Each row comes from the steps of one walk. Every step used is in the known rows, and no mark comes twice. Write the walk behind each row, first mark first.
Known rows:
neze -> goge -> sada -> nivil -> keli -> vuta: 1.980, 0.771, -0.464, 1.008, -0.512, -2.361, -1.157, -3.821, -2.820, 0.220, 0.413, 1.349, 0.304, 6.296, 4.701, 3.378, -0.118, 0.763, -1.941, -3.260, 0.597, 1.014
vuta -> sada -> nuda -> kasis: 1.275, -1.307, -1.307, -0.713, -1.068, 0.073, -0.402, 0.424, -0.589, 2.102, 0.163, 0.775, -0.857, 2.278, 1.685, 2.291, -4.218, -1.137, 1.692, 2.282, 0.083, 0.324
pobak -> zutuzi: -0.391, -0.053, -1.466, -0.744, -1.205, 0.049, -0.114, 0.117, 2.056, 0.260, 0.256, 1.328, -1.288, 0.088, 0.708, 0.912, -2.311, 1.104, -0.098, -0.561, 0.320, 0.288
nuda -> kasis: 1.501, -0.662, -0.865, -1.640, -1.091, -0.500, -0.539, 0.023, 0.538, -0.400, -0.007, -0.502, -0.756, 0.810, 0.167, 0.977, -0.949, 0.573, 0.387, 0.552, -0.070, -0.666
goge -> sada -> nivil: 0.484, 1.041, 1.146, 0.253, -0.422, -0.549, -0.353, -0.206, -1.363, 0.051, 0.535, 1.115, -0.378, 3.518, 3.130, -0.117, -0.808, -0.780, -0.973, 0.805, -0.075, 1.568
goge -> neze -> nuda: -1.294, 1.040, 1.567, -0.909, -0.396, 0.101, -0.417, 0.363, -1.269, 1.598, -0.274, 0.510, -2.006, 1.852, 2.362, -0.684, 1.436, 0.737, 0.875, 0.909, -1.171, -0.085
zutuzi -> pobak -> sada -> nivil -> keli: -0.375, 0.537, -1.552, -0.656, -0.687, -0.968, 0.560, -2.591, -0.211, 2.247, -1.078, 4.293, 0.380, 2.785, 3.100, 2.584, 0.046, -0.277, -0.586, 0.265, -0.548, 3.414
sada -> nuda -> kasis -> nivil -> keli: 1.062, -0.930, -0.384, -3.063, -1.273, -1.382, -0.943, -0.085, -2.020, 1.415, -1.089, 0.229, -0.473, 3.231, 0.714, 2.219, -1.461, 0.514, 0.812, 0.032, -1.295, 0.922
neze -> goge -> sada -> pobak: 1.198, -0.146, -0.227, -1.703, -0.738, -0.763, -0.032, -0.039, -0.087, 1.258, 1.488, 1.378, -0.911, 4.045, 3.716, 1.321, -1.632, 1.444, 0.174, -1.624, 2.437, 0.743
kasis -> nivil -> keli -> vuta -> sada -> lufafev: 0.383, -0.504, -0.412, 3.299, 1.353, -0.511, 0.441, -2.755, -3.459, -0.676, -1.242, 1.838, 0.515, 4.472, -0.033, 5.243, 0.905, -0.097, -0.601, -0.939, -1.667, 1.134
kasis -> nivil -> keli -> vuta -> sada -> goge: -0.973, -0.203, -0.336, 1.670, 1.267, -0.722, 0.065, -3.233, -1.110, -2.400, -0.588, 1.022, 2.825, 4.715, 0.277, 4.995, -0.184, 0.067, -0.565, 0.043, -0.417, 1.984
kasis -> nivil: -1.169, 0.184, 2.930, -0.560, 0.982, 0.052, -0.028, 0.424, -0.517, -2.383, -0.784, -0.120, 0.855, 1.109, -1.162, 1.038, 0.622, 0.096, -0.401, 0.051, -0.239, 1.518
keli -> vuta -> sada: 0.400, 0.088, -0.472, 3.085, 0.780, 0.275, 0.103, -2.115, -1.693, 0.064, 0.389, 0.866, 0.898, 2.405, -0.361, 3.166, -2.086, -1.186, -0.268, 0.370, 0.690, 0.249
zutuzi -> pobak -> sada -> goge -> neze: -1.948, -0.102, -2.349, -1.477, -0.009, 0.042, 1.271, 0.434, 3.558, 0.566, 0.906, 1.984, -2.491, 3.269, 3.744, 1.089, 1.778, 3.472, 1.280, 2.447, -0.201, 1.989
goge -> neze -> nuda -> kasis -> nivil -> keli: -0.425, 0.735, 2.211, -3.718, -1.378, -1.411, -1.341, -0.876, -3.216, 0.122, -0.890, 0.512, -1.547, 4.040, 2.331, 1.755, 2.245, 1.642, 0.739, 0.573, -2.341, 1.331
keli -> vuta: 0.823, 0.209, -0.920, 2.035, 0.257, -0.256, -0.132, -1.322, -0.608, 0.003, -0.132, -0.240, 0.143, 1.684, -1.077, 1.539, -1.164, 0.443, -0.548, -1.052, 0.481, -0.968
zutuzi -> pobak: 0.711, 0.492, -1.933, 0.051, 1.244, -0.231, 0.516, -0.553, -0.444, 1.572, -0.028, 1.226, -0.379, 0.634, 0.245, 0.833, -0.034, 0.220, 0.689, 0.566, 0.089, 0.767
vuta -> sada: -0.360, -0.047, 0.555, 1.019, 0.488, 0.502, 0.231, -0.760, -1.126, -0.213, 0.490, 1.045, 0.750, 0.675, 0.739, 1.591, -0.988, -1.694, 0.308, 1.486, 0.383, 1.160
nivil -> keli -> vuta -> sada -> goge -> neze -> nuda -> kasis: 0.424, -0.068, -2.859, -0.579, -1.213, -1.194, -0.825, -3.186, -1.064, 1.067, -0.239, 1.056, -0.565, 5.886, 3.812, 4.480, -0.421, 1.558, 1.169, 1.400, -1.394, -0.087
nivil -> keli -> vuta -> sada -> goge -> neze: -0.336, 0.069, -2.540, 1.535, 0.086, -0.878, -0.303, -2.098, -0.726, -0.386, 1.843, 1.378, -0.460, 4.659, 2.719, 3.487, 1.421, 1.251, 0.377, 0.426, -1.293, 0.342
kasis -> nivil -> keli: -0.626, 0.315, 1.593, -1.158, 0.074, -0.944, -0.433, -1.222, -2.785, -1.034, -0.704, 0.475, 1.135, 1.456, -0.350, 1.500, 1.787, 0.170, -0.579, -1.037, -1.096, 1.871
nuda -> kasis -> nivil -> keli -> vuta -> sada: 1.390, -0.218, 0.228, 0.207, -0.303, -1.114, -0.782, -3.227, -3.868, -1.357, -0.248, 0.959, 1.465, 4.615, -0.589, 5.607, -1.141, -0.408, -0.388, 0.051, -0.503, 1.407

Which walk is each row?
1.372, -0.511, -1.769, -1.358, -1.883, -0.934, -0.517, -2.149, -0.416, -0.167, 0.204, 4.097, -0.005, 5.751, -0.117, 7.247, -5.914, 0.369, -0.090, -0.923, 0.713, 1.521	nuda -> kasis -> nivil -> keli -> vuta -> sada -> pobak -> zutuzi
2.589, -1.114, -3.604, 0.842, -1.649, -1.110, -0.843, -2.517, -3.226, 3.497, 0.185, 1.284, -0.333, 4.302, 1.300, 4.372, -4.089, -0.640, 1.051, 0.421, -0.412, -0.375	nivil -> keli -> vuta -> sada -> nuda -> kasis
-1.114, -0.169, -2.557, -3.513, -1.373, -0.254, 0.613, -0.676, 3.283, 2.193, -1.019, 1.881, -2.605, 4.510, 4.804, 2.158, 0.068, 3.706, 1.999, 3.502, -0.404, 1.489	zutuzi -> pobak -> sada -> goge -> neze -> nuda -> kasis
0.562, -0.959, 0.217, -1.729, -0.945, -0.878, -0.773, -0.861, -3.295, 1.033, -0.476, 1.332, 0.303, 3.887, 1.401, 3.744, -2.320, -0.953, 1.142, 1.407, -0.993, 1.994	vuta -> sada -> nuda -> kasis -> nivil -> keli
1.088, 0.634, -1.052, 1.932, -0.030, -1.422, -0.736, -2.718, -1.259, -0.015, -0.848, 1.814, 1.231, 3.140, 0.719, 2.825, -0.671, -1.040, -1.656, -2.229, -1.068, 0.245	sada -> nivil -> keli -> vuta
1.063, -0.973, 0.678, 0.654, 0.376, -0.114, -0.442, -0.488, -1.691, 0.076, -0.616, 0.519, 0.069, 5.189, -0.500, 4.917, -4.573, -0.640, 0.691, 1.347, 0.303, 0.703	keli -> vuta -> sada -> nuda -> kasis -> nivil
1.809, -0.158, -0.321, -0.895, -0.683, -1.694, -1.048, -2.477, -2.531, -1.220, -0.827, -0.217, 0.788, 3.849, -1.279, 4.050, -0.242, 1.252, -0.702, -1.354, -0.791, 0.251	nuda -> kasis -> nivil -> keli -> vuta
-0.198, 0.402, 0.595, 0.975, -0.084, -0.674, -0.396, -2.261, -2.016, -0.201, -0.071, 3.128, 1.788, 2.223, 2.497, 2.567, -0.614, -3.089, -0.726, 0.189, -1.240, 2.272	vuta -> sada -> nivil -> keli
-1.544, -0.050, 1.986, -3.658, -0.128, -0.438, -0.508, 1.054, 2.108, -2.250, -1.546, -0.469, -1.019, 4.540, 2.488, 1.740, 1.129, 2.822, 1.087, 2.121, -1.380, 0.765	sada -> goge -> neze -> nuda -> kasis -> nivil
-0.900, 0.508, -0.288, -0.242, 0.313, 0.021, 0.888, -0.983, 2.082, 0.853, -1.322, 3.652, 0.025, 2.430, 2.430, 1.952, -1.042, -0.347, -0.419, 1.232, 0.355, 2.971	zutuzi -> pobak -> sada -> nivil
0.717, 0.341, -2.148, -1.955, -2.721, -0.149, 0.144, 0.814, 0.760, 2.839, 1.777, 2.914, -2.554, 3.277, 2.388, 0.988, -4.568, 1.545, 0.249, -0.003, 1.815, 0.938	goge -> sada -> pobak -> zutuzi
-0.287, 0.226, -0.398, -2.231, -0.614, -1.614, -1.078, -1.945, -0.495, -0.917, -1.486, -0.067, -0.482, 6.462, 2.168, 3.755, 1.199, 3.210, 0.416, -0.042, -1.887, 0.078	sada -> goge -> neze -> nuda -> kasis -> nivil -> keli -> vuta
2.608, -0.148, -1.454, -1.036, -1.955, -2.037, -1.214, -1.636, -5.072, 2.997, 0.207, -0.199, -1.420, 7.186, 1.645, 3.014, -2.466, 1.853, 0.229, 0.047, -0.410, 0.648	goge -> sada -> nuda -> kasis -> nivil -> keli -> vuta
1.766, 1.331, -1.065, 1.606, -1.116, -1.775, -0.778, -3.130, -3.909, 1.670, 0.516, 1.551, 0.142, 5.481, 2.651, 2.003, -0.734, -0.274, -1.700, -1.138, -0.484, 1.104	goge -> sada -> nivil -> keli -> vuta
0.628, -0.840, -1.421, -0.263, 0.150, -1.197, -0.456, -3.097, -0.608, -2.642, -0.752, 0.528, 2.099, 5.367, 0.411, 5.950, -1.316, 0.994, -0.186, 0.560, -0.416, 1.355	nuda -> kasis -> nivil -> keli -> vuta -> sada -> goge
1.258, -0.116, -2.364, 1.742, -0.736, -0.510, 0.083, -2.745, -2.535, 2.150, 0.741, 3.341, 1.111, 3.544, 0.105, 4.428, -3.221, -1.478, 0.011, -1.185, 0.628, 0.552	nivil -> keli -> vuta -> sada -> pobak
1.951, -0.899, 0.268, -3.753, -1.800, -2.396, -1.343, -1.144, -3.527, 1.414, 0.269, -0.181, -1.228, 6.289, 4.664, 2.670, -0.928, 2.470, 0.476, -1.029, 0.212, 1.718	neze -> goge -> sada -> nuda -> kasis -> nivil -> keli
-1.533, 0.018, 1.095, -3.005, -0.652, -0.953, -0.800, -1.484, -1.077, -1.148, -0.827, 1.203, 0.054, 5.576, 4.048, 3.733, 1.258, 1.247, 1.312, 2.668, -2.067, 2.392	vuta -> sada -> goge -> neze -> nuda -> kasis -> nivil -> keli
2.842, -0.714, -0.875, -1.784, -1.501, -2.529, -1.460, -2.358, -4.017, 1.615, 0.133, -0.354, -1.138, 7.997, 3.741, 4.305, -1.776, 2.826, -0.027, -2.128, 0.644, 0.621	neze -> goge -> sada -> nuda -> kasis -> nivil -> keli -> vuta
0.753, -0.131, -0.338, -2.113, -1.386, -0.292, -0.689, -1.020, -0.487, 1.559, -2.003, -0.153, -0.087, 1.108, 1.135, 0.769, -1.603, 0.223, 0.772, 0.959, -0.219, -0.359	neze -> nuda -> kasis
-0.072, 0.145, -0.780, 0.459, -0.841, -0.420, -0.006, -2.183, -0.974, 0.219, 0.287, 4.634, 0.677, 4.908, -0.225, 6.336, -4.892, -0.289, -0.472, -1.574, 0.954, 2.235	kasis -> nivil -> keli -> vuta -> sada -> pobak -> zutuzi
2.570, -1.158, -1.463, -2.834, -1.891, -1.372, -0.995, -0.028, -0.660, 2.625, 0.788, -0.620, -2.447, 4.793, 5.089, 1.288, -2.635, 2.294, 1.073, 0.002, 1.413, -0.101	neze -> goge -> sada -> nuda -> kasis
